Each row comes from the steps of one path. Every step used is in the known rows, and no mark comes twice. Write the path behind each row, first mark first.
Known rows
zedu tagi tuti veso zagu: [-12 -18  12  -8 -17 -21  35 -12  36 -50   0   4  -5 -10   1 -15  22 -13
 -20   2]
zedu dolun: [-13 -19  22 -13  25 -18   1 -31  31  -8 -10  -4   0  39   7 -21  24   0
  -6   8]
zedu veso zagu tagi: [-13 -22  18  10 -32 -16   5  35 -41 -51   2   3  -8  36   3  -5 -29   2
 -20   6]
dolun zose: [ -9 -20  21 -62  30 -21   2   5   3  -7  -6   2  -1  45   7   1  20  -2
 -10   9]
nosof dolun: [-14  -6  21  28  46 -20  10 -14  33  21 -12   7   8  50   9 -18  11  -9
  -7  -2]
dolun zagu tagi tuti veso zedu: [-18 -13  12  20  -3  -2  18  12 -20  11  -6   0  -9 -20  -4  -6 -24 -19
 -16  -1]
zagu tagi tuti: [-16  -8  29  -3  31 -16  -4  24   3  -2 -15   4  -8  -2   1 -12 -30  -3
  -7   4]
nosof veso: [-12 -25  16  11 -11 -19   5  13   0   8 -13   2   3  39   6  -9  16 -14
  -8  31]
nosof veso zagu tagi: [-13 -28  17   9 -13 -18  22  39 -36 -43  -3   2  -2  32   2  -3 -36 -14
 -21  15]
tuti veso zedu: [-10 -26   8   7 -23   2  21   7   7  38  -4   3  -2  45   5  -3  15 -16
  -2  12]
zedu dolun tuti tagi: [-10 -10  24 -14  41 -16   2 -13  55 -10 -11   3  -2  -8   2 -27  -5  -3
 -34  12]
tagi tuti veso zedu dolun zagu: [-19 -14   3   4  -2  -6  26 -44  22  15  -4  -6  -5 -23  -1 -21  27 -16
 -10   1]
zagu tagi tuti veso zedu: [-15 -15  13  -4 -14   6  19  22 -10  57  -8   4 -11   2  -1  -6 -34 -19
  -4   1]
zagu tagi tuti veso: [-15 -10  25 -11 -15 -13   3  32 -12  16 -14   4  -9  -3   2 -10 -27 -17
 -18   4]
nosof dolun tuti veso: [-16  -1  19  25   6 -18  20  -1  27  36 -12  14   8   8   7 -22  17 -24
 -36   7]
veso zedu: [-11 -24  13  13  21  -1  13  -1  21  19  -5   2  -1  45   6  -7  10  -3
   9  12]
zedu veso: [-12 -20  16  11 -31 -18 -10  10  -5   0  -8   3  -2  42   7 -10  23   3
  -7  21]
zagu tagi: [-12 -17  30   4  23 -13  -2  25 -11 -10 -12   1  -5  41   5  -5 -26  -3
 -12   7]
nosof veso zedu tagi tuti: [-14 -23   4   5  -3   1  39 -34  42  61  -8   1  -3   0  -1 -14  16 -16
  10  22]
zedu tagi tuti: [-13 -12  22  -4  30 -19  13 -31  58  -7 -13   2  -4  -3   2 -19  26  -1
  -2   8]
tuti tagi: [ -5 -18  24   1  34 -17  -4  24  36 -19 -11   3  -2  38   5 -12 -13  -2
 -16   9]
tagi tuti veso zagu: [-14 -18  12  -5 -18 -24  20  25  12 -56  -2   6  -3 -11   3 -13  11 -13
 -20   6]

Which path is each row?
[-22 -10  14   8  44  -4  18 -36   6   6  -6  -8  -9 -23  -4 -19 -23  -4
  -3  -7]
veso zedu dolun zagu tagi tuti
[-21  -7  21  -5   0 -19   8 -18 -10 -16 -11  -7  -9 -26  -1 -19 -10 -16
 -28  -4]
zedu dolun zagu tagi tuti veso
[-17 -21   9  19  35  -7  19 -52  22 -13  -3  -9  -2  21   2 -16  26  -2
  -2   3]
veso zedu dolun zagu
[-16 -16   5 -22 -11   2  24 -33  32  59  -6  -2  -6  -1   2 -21  16 -15
   1   3]
tagi tuti veso zedu dolun
[-13 -18  11   3  29   0  30 -40  60  34  -7   2  -6   2   0 -15  18  -3
  12   5]
veso zedu tagi tuti
[-13 -19  11  12 -20   1  22  12  16  36  -6   9  -1   1   3 -10  17 -18
 -22  20]
dolun tuti veso zedu
[-12 -32  10  12 -13 -24  23  23  -7 -54  -3   3   3  31   5  -9   8 -12
 -15  25]
nosof veso zagu
[-17 -15  21 -16 -17 -15  26   6 -12 -43   0   3  -6 -12   1 -17 -22 -16
 -47   2]
zedu dolun tuti veso zagu tagi
[-17 -14  23  -2  27 -21  14  32  -5 -63  -5   5  -7 -10   0 -11 -38  -1
 -14  -2]
veso zagu tagi tuti
[-10   2  24  26  61 -17  10   5  58  19 -12  14   5   5   4 -25 -21 -12
 -38   0]
nosof dolun tuti tagi
[ -8 -26   9   3 -22   6  35 -31  32  43  -2   0  -5  46   4  -5  26 -17
   0   8]
tuti veso zedu tagi
[-10 -15  14  -7  41   3  19 -22  57  30  -5   2  -4  -3   0 -24 -14  -6
 -21   8]
veso zedu dolun tuti tagi
[-19  -7  27  23  41 -24  -3  13  -7 -45 -14  -1  -6 -25  -1 -12 -20  -3
 -19   3]
dolun zagu tagi tuti
[-14 -19   7  -1 -16   0  19   7  21  46  -7   5  -5   1   2 -10  11 -16
   1   9]
tagi tuti veso zedu
[-16 -17  14  -2  29  -1  20 -37  40  29  -6   1  -2  -1   3 -23  18  -4
 -11  14]
veso zedu dolun tuti
[-18 -14  12 -25 -11   8  25 -17   2  68  -6  -3 -12  -1  -1 -16 -29 -18
  -3  -6]
zagu tagi tuti veso zedu dolun
[-17 -14  16   2 -24 -18   4  34 -27 -42  -1   6 -10  -9   0 -11 -33   2
 -16   4]
zedu veso zagu tagi tuti
[-18  -7  23  14  -3 -21   3  22 -22 -28 -13  -1  -8 -25  -1  -9 -15 -17
 -28   2]
dolun zagu tagi tuti veso
[-12 -25  11  12 -32 -22   5  19 -11 -59   3   5  -2  34   6 -10  16   4
 -14  15]
zedu veso zagu
[-11 -22   6  -3   9   4  28 -16  40  58  -7   1  -2  -5  -1 -24 -17 -18
 -22  24]
nosof veso zedu dolun tuti tagi
